(in the rows, 128 means zero)
Known rows, with every step that occurs
rimarub -> fudi -> neregas: [108 157 113 109 135 159 148 152 219 104 104 114  84  74 193 147 118 167
 139 146 161 152 129 138 225 124 110 149  71 155 182 133 127 185 126 139
 167 145  69 131 146 121 175 134 115 143]
leruv -> gudag: [125 168  99 108 139 168 142 157 123 123 109 105 103 115 160 152 116 168
 144 132 151 109  90 155 215  89  94  79 107 146 172 123 164 141 117 182
 149 141 101 127 164 123 154 149 101 153]
masef -> fudi -> miti: [127 142  96 135 135 139 100 174 201 111 131 130 130  94 131 142 107 175
 112 148 161 169 130 147 148 112 111 182  96 142 181 143 149 113  99 128
 142 158  79 134 157 157 163 146 107 147]
gudag -> masef -> fudi -> neregas: [114 149 102 119 153 163 124 148 244 125 106 118  90  80 201 140 113 166
 131 149 168 167 142 132 225 134 106 202  91 148 179 112 131 140  97 129
 152 156  76 133 116 128 193 125 105 151]
zese -> gudag: [136 140  92 104 124 193 154 161 124 136 109  98 108 127 142 151 115 165
 102 164 152 123  90 151 183  84  89 116 114 165 181 105 144 126 112 184
 139 137 109 133 172 116 154 145  96 130]
gudag -> leruv -> fudi -> lelu: [145 188  97 111 127 106  84 185 145 127 114  95 147  74 117 154 130 137
 129 150 157 131  79 167 123 128 114  64  81 140 167 171 161 143 137 143
 132 132 121 128 143 123 181 178 113 140]
neregas -> fudi: [135 141  98 145 132 168 138 121 201 147 113 116 131 106 135 164 123 165
  97 123 154 157 132 146 113 110  96 141  82 168 177 152 140 154 123 108
 135 147  66 132 148 120 179 151 104 127]
zelo -> fudi -> leruv: [118 181 101 114 109 150 129 193 156 123  97  99 120  91 112 148 122 143
 118 130 155 183  88 165 123  98 111 116  98 148 179 168 145 121 135 126
 120 141  85 124 152 135 178 168 110 142]
miti -> fudi: [120 122  94  93 151 155 137 122 137 124  95 115 121 102 140 167 127 170
 124 115 153 173 116 159 129  91  88 160 103 166 183 138 142 108 109 137
 145 146  50 128 143 137 190 151 102 138]
rimarub -> fudi -> masef: [126 153 102 132 139 185 100 174 214 128 136 113 122 109 153 137 121 157
 128 156 156 202 119 135 119  95 118 184 130 164 175 134 125 132 121  92
 136 153  90 130 119 127 172 164  93 160]
miti -> fudi -> masef: [122 131  94 110 160 184  89 172 184 140 126 114 128 122 149 153 121 161
 130 130 153 221 128 145  99  87 110 174 128 167 180 125 136  99  96  97
 138 155  87 128 102 138 184 167  94 166]
rimarub -> fudi: [125 155 105 121 120 156 154 129 182 111 106 113 111  84 145 146 128 165
 122 150 159 153 104 145 165 106 100 175 108 161 177 151 128 155 146 132
 142 144  59 130 168 121 172 148 100 126]
rimarub -> fudi -> leruv: [112 184 112 106 105 154 146 181 168 105  95 100 121  83 122 142 127 149
 136 152 162 163  82 157 119 129 102 138 107 149 178 154 138 145 148 135
 125 141  77 126 159 129 173 166 108 127]
rimarub -> fudi -> masef -> gudag: [115 152  99  98 115 204 138 136 167 109 132 109 108 122 200 142 136 150
 122 134 155 159 114 133 156 117 125 197 147 168 176 122 138 143  87 114
 124 145  96 129 169 120 170 143  89 143]
gudag -> puret: [165 148 107 127 118 173 101 153 161  87 104 110 114 103 139 148 114 169
 128 136 159 133 158 130 199  82  88 106 104 161 169 141 150 134 118 158
 115 150  94 140 177 118 135 113 108 131]
puret -> fudi -> zese -> gudag: [116 142  98 100 118 165 159 165 166 145 105  98 102 118 147 155 124 181
 120 162 159 133  57 149 148  84 103 112 131 152 182 123 162 124 106 160
 134 138 139 136 176 130 136 160 103 129]
rimarub -> fudi -> zese -> gudag -> masef: [133 123  94 111 111 183 136 158 206 147 116  96 106 123 175 139 117 162
 123 141 170 178  96 141 133  88  93 189 145 160 177 119 152 117 126 139
  97 161 143 140 146 130 137 148  94 140]
leruv -> gudag -> puret -> fudi: [141 149 105 121 131 131 148 131 166 107 102 113 101  91 145 160 127 167
 164 146 168 111 118 155 203  75 105 129 127 157 167 151 165 117  96 154
 155 141 100 133 181 130 139 145 105 123]
leruv -> fudi: [141 166 100 128 133 124 108 161 140 125 100 114 128  98 153 150 127 156
 137 142 158 151  80 160 151  88 103 132  97 153 175 163 150 129 127 114
 157 143 107 127 159 130 187 165 117 133]
zelo -> fudi -> masef -> gudag: [120 151  92 103 116 204 129 145 159 121 131 108 105 128 195 146 132 147
 108 118 150 172 120 139 160  95 130 180 144 167 177 131 142 128  78 108
 124 146 101 128 162 123 175 140  91 153]
lelu -> fudi: [142 140 104 139 134 137 121 145 170 131  85 113 120  78 161 152 121 165
 117 152 157 147  89 157 171  96  88 121  95 179 174 152 143 118 117 140
 143 133  82 134 149 126 185 156  86 139]
rimarub -> fudi -> leruv -> gudag -> miti: [121 149 111 132 110 149 167 172 150 115 107 110 115 102 144 138 114 159
 160 130 152 118  99 172  89 106 108 107 104 140 175 119 155 125  92 197
 164 147 104 128 176 151 152 168 101 136]
puret -> fudi -> zelo: [114 138 105 149 120 155 128  86 192 123  87 116 101 102 137 155 119 160
 124 143 152 172  89 158 199  75 108  80  95 189 178 159 145 128 105 117
 159 136 106 141 172 145 190 117  82 174]
fudi -> miti: [132 136  99 128 128 149  97 189 188 102 132 120 127 107 133 145 101 172
 108 126 153 175 130 146 160  81 109 120  76 147 185 145 158 133 104 146
 133 157 106 138 169 147 145 149 116 162]
zese -> fudi -> leruv: [113 187 110 121 129 148 128 173 151 119  95  92 130  95 119 151 125 145
 131 146 160 172  83 167 118 123 100 113 108 134 185 150 146 124 131 146
 145 141  91 127 144 127 183 170 113 128]
fudi -> leruv -> gudag: [113 188 104  96 127 161 139 194 114 120 101  96 110 112 145 150 119 156
 160 137 155 113  73 165 180 110  97  66 110 139 172 128 169 138 128 180
 140 138 112 122 161 131 155 164 106 148]
lelu -> fudi -> masef -> gudag -> leruv: [130 148 100 128 129 167 129 182 162 115 133 102 105  95 144 157 142 154
 135 141 165 141 101 145 152 141 105 150 109 167 162 146 155 127  66 153
 148 121 119 133 166 140 170 159  89 134]
masef -> gudag -> zese: [129 149 108 110 131 165 145  97 181 111 106 115 100  96 180 144 126 189
  84 120 154 112  82 141 174 131 122 103 137 150 173 154 161 175  59 164
 110 143 124 137 188 118 133 131 113 136]
puret -> fudi: [127 143  99 131 145 136 152 116 192 128 102 119 106  84 132 156 128 165
 124 138 160 147  96 152 193  64 109 152 108 159 177 152 151 122  87 128
 151 144  84 134 167 124 176 164 102 140]

Rows
[149 165  97  95 116 130 108 149 166 119 107  96 131  82 128 154 122 145
 121 159 156 118 110 159 164 101 116  76 111 151 172 144 160 131 121 157
 113 139 113 134 161 108 150 154 103 134]
zese -> gudag -> puret -> fudi -> lelu
[127 148 106 114 134 176 121 114 199 118 121 114 105 107 186 139 124 185
  91 123 154 138  86 136 147 132 131 115 152 151 172 147 157 165  50 143
 110 147 134 135 164 123 130 139 110 151]
fudi -> masef -> gudag -> zese
[135 166 100 125 123 120 129 174 122 113 114 106 118  93 150 158 147 151
 153 141 167 126  77 164 143 127 105 143 101 151 165 171 157 133  99 135
 173 125 125 126 182 143 178 166 113 114]
masef -> gudag -> leruv -> fudi
[138 128 101 140 127 122  96 188 192 114 119 123 129  89 149 149 105 172
 120 142 159 170 116 160 143  94 105 122  80 163 182 155 158 119 109 139
 144 145 106 138 162 155 153 160 104 154]
lelu -> fudi -> miti
[153 148 104 109 107 200 101 155 158  81 122 107 109 124 183 145 125 158
 134 134 160 136 162 123 183 102 107 143 141 167 167 126 150 131  88 140
 107 148 110 138 182 117 135 109 100 132]
fudi -> masef -> gudag -> puret
[130 143 108 117 135 164 120 115 200 121 113 116 106  97 196 142 126 183
  97 133 158 135  80 144 136 137 129 118 153 159 170 152 155 157  58 142
 114 143 136 135 162 127 134 146 105 145]
lelu -> fudi -> masef -> gudag -> zese
[111 186 100  99 120 153 146 193 117 126 102  96 106 109 144 154 121 152
 159 131 154 127  78 174 163 103 107  76 116 139 173 148 164 126 137 165
 144 137 102 119 156 138 157 169 105 146]
zelo -> fudi -> leruv -> gudag
[109 122 101 127 124 168 120  87 153 121  80 113 108 115 142 161 118 163
 123 125 148 192 103 163 155  92  94  85  92 193 181 151 138 115 118 121
 159 138  81 137 154 152 199 108  82 172]
miti -> fudi -> zelo
[130 149  98 109 128 171 122 171 173 136 113  96 112 118 167 139 113 145
 150 122 169 167 101 154 163  92  92 148 131 149 171 124 165 117 122 151
 105 160 136 132 136 130 149 156  97 155]
fudi -> leruv -> gudag -> masef
[140 164 102 142 137 109 113 187 141 123 111 110 123  85 124 157 138 157
 152 145 167 140  77 164 137 115  99 130  85 150 165 176 155 130 114 133
 176 130 119 127 164 145 178 174 117 122]
gudag -> leruv -> fudi
[104 175 102  81 131 153 149 183  99 123  96  98 113 112 149 160 125 157
 171 132 156 126  78 176 149 116  95  87 118 143 174 129 167 120 128 176
 150 137  94 119 151 141 161 170 106 140]
miti -> fudi -> leruv -> gudag
[135 135  88 127 140 173 133 130 188 148 110 113 114 104 155 137 121 161
 112 167 170 159 114 144 161 123  92 252 149 157 173 108 131  88 106 128
 126 156  82 133 132 134 186 137  81 123]
zese -> gudag -> masef -> fudi
[135 119  92 119 119 185 131 157 215 159 118  96 113 130 172 145 115 161
 115 131 169 180 106 142 115  91  89 175 137 163 177 120 156 117 116 128
  95 162 149 141 141 129 140 152  97 139]
neregas -> fudi -> zese -> gudag -> masef
[108 109 104 128 107 171 142  81 149 113  87 116 106 119 162 157 121 160
 127 114 146 179 109 169 116 101 105  96  99 192 183 136 140 111  87 137
 164 139  90 138 173 163 198 108  80 166]
masef -> gudag -> miti -> fudi -> zelo
[130 147  96 119 125 168 130 166 186 145 115  97 118 119 166 145 117 144
 149 118 170 167 111 157 134 105  92 157 128 153 170 127 162 122 127 135
 109 159 129 131 131 131 154 160  98 148]
neregas -> fudi -> leruv -> gudag -> masef
[128 119 104 137 112 159 168 156 180 136 110 110 111 113 146 141 113 179
 123 140 151 134  86 159  82  82 109 118 109 147 183 110 157 114  65 187
 152 148 134 139 184 149 139 164  99 135]
puret -> fudi -> zese -> gudag -> miti
[121 153  96  99 123 213 121 147 160 115 131 108 110 131 198 143 130 152
 111 124 151 159 116 128 170 103 121 167 140 165 176 115 147 134  71 120
 115 146 112 132 166 118 175 139  92 154]
fudi -> masef -> gudag
[113 138  92  83 130 205 129 136 145 117 125 109 113 133 200 152 136 155
 121 118 152 167 117 140 140 109 119 187 148 170 179 117 146 121  69 117
 128 146  96 128 157 125 182 144  91 149]
miti -> fudi -> masef -> gudag
[108 159 105  84 127 154 131 178 135 116  89 102 129  96 116 157 127 153
 138 129 158 176  89 168  99 119  95 130 105 152 181 145 150 111 122 139
 127 142  74 124 144 140 188 169 110 136]
miti -> fudi -> leruv
[123 147 110 109 135 150 147 153 212 103 101 111  78  83 192 157 117 171
 150 157 166 129 140 143 239 102 110 125  88 157 178 126 145 153  90 156
 170 140 104 135 156 123 150 133 118 137]
zese -> gudag -> puret -> fudi -> neregas
[118 167 110 123 144 124 122 194 191 111 106 111  93  75 182 157 125 162
 160 145 167 146 112 152 198 130 110 118  54 146 174 151 146 164 105 142
 190 133 111 128 141 135 180 153 128 143]
gudag -> leruv -> fudi -> neregas
[134 146  97 149 147 193  86 165 230 154 138 115 137 124 149 153 117 156
 112 138 152 204 136 135  84 100 112 161 113 170 176 134 134 131 105  76
 128 156  96 131 106 126 178 166  95 161]
neregas -> fudi -> masef
[141 173  94 114 124 147  99 141 188 143 113  99 152  89 126 158 120 143
  91 136 148 145 120 156 111 128 111  72  77 153 175 153 150 162 142 122
 103 144  84 131 135 106 182 160 104 144]
neregas -> fudi -> lelu
[153 145 105 107  99 183 116 177 156 102 106  97 107 121 150 150 116 180
 134 155 163 119 126 133 168  93  88  93 127 158 171 128 159 128 119 174
 112 143 131 142 189 124 110 116 109 118]
fudi -> zese -> gudag -> puret
[115 156 102 117 137 160 135 164 207 118 106 112  82  84 188 153 112 163
 120 126 154 172 140 145 225  94 119 129  64 153 184 146 133 161 115 129
 162 145  75 129 135 124 183 133 117 159]
zelo -> fudi -> neregas
[136 147 100 141 127 102  92 216 170 104 135 120 132  95 125 152 117 164
 144 139 166 166 107 165 118 105 112 127  76 142 176 173 167 126 105 137
 166 143 130 132 169 167 146 173 125 142]
gudag -> leruv -> fudi -> miti
[113 149 102 154 121 170 113  92 189 123  86 117 106 102 139 145 117 162
 110 156 151 171  99 147 190 116 100 114 103 182 175 142 131 119 115 112
 155 140  79 138 154 146 209  96  74 168]
masef -> fudi -> zelo
[115 148 107 160 125 166 114  87 169 123  91 104 108 114 140 156 117 156
 112 142 149 189  94 163 174  98  99  73  98 176 186 156 135 132 125 131
 173 137  99 140 154 141 200 109  87 164]
zese -> fudi -> zelo
[121 146  95 109 121 210 130 138 178 128 135 110 119 133 196 151 134 151
 110 124 151 158 127 133 132 120 123 177 136 172 175 123 144 139  77 100
 123 146 102 131 160 118 177 143  91 143]
neregas -> fudi -> masef -> gudag
[138 144 100 146 149 170  75 183 206 144 119 113 127 104 167 143 116 157
 127 157 155 202 107 143 126  90 108 147 120 178 174 132 136 106 103 103
 137 146 106 133 107 130 180 169  83 169]
lelu -> fudi -> masef
[128 156 109 146 156 135 131  97 185 133 103 104 116  92 144 154 123 179
 100 139 159 157  87 164 138 123 110 114 129 132 186 166 144 146  97 160
 160 145 103 133 146 123 158 151 119 121]
gudag -> zese -> fudi
[116 175 116 110 131 135 144 144 176 120  98 107 104  86 150 144 120 188
 133 139 162 108  57 165 140 146 115  61 138 134 169 162 166 169 104 178
 131 139 130 127 164 134 118 159 118 133]
rimarub -> fudi -> leruv -> gudag -> zese
[135 174  96 105 132 123 106 139 181 130 106 102 134  73 124 153 123 145
 108 145 152 137  95 158 164  95 120  83  96 147 175 153 159 140 117 139
 112 141  98 132 149 108 177 170 103 151]
puret -> fudi -> lelu
[105 129 105 107 129 144 128 157 191 132  99 113 118 102 149 154 124 193
 135 101 154 179  86 149  69  98 106 116 107 143 184 144 166 117  95 133
 125 155 105 137 156 156 157 158 111 148]
gudag -> miti -> fudi -> zese
[123 140 105 135 133 128 113 148 193 104 134 116 124 104 155 151 114 179
 106 129 160 165 114 164 119 122 125 129 116 131 189 163 160 141  85 154
 154 151 122 136 170 148 131 152 125 134]
masef -> gudag -> zese -> fudi -> miti
[128 140 106 146 143 121 101 155 201 110 131 117 129 100 139 150 107 180
 107 134 160 178 115 165 116 111 121 119 107 130 190 167 158 140  96 153
 156 154 118 137 157 152 131 155 127 141]
gudag -> zese -> fudi -> miti
[106 162 111 112 111 151 129 162 220 121 103 108 109  90 154 142 129 188
 130 131 161 170  70 132 131 107 107 124 112 141 179 164 155 160 141 115
 112 151 105 137 167 135 149 153 112 141]
rimarub -> fudi -> zese
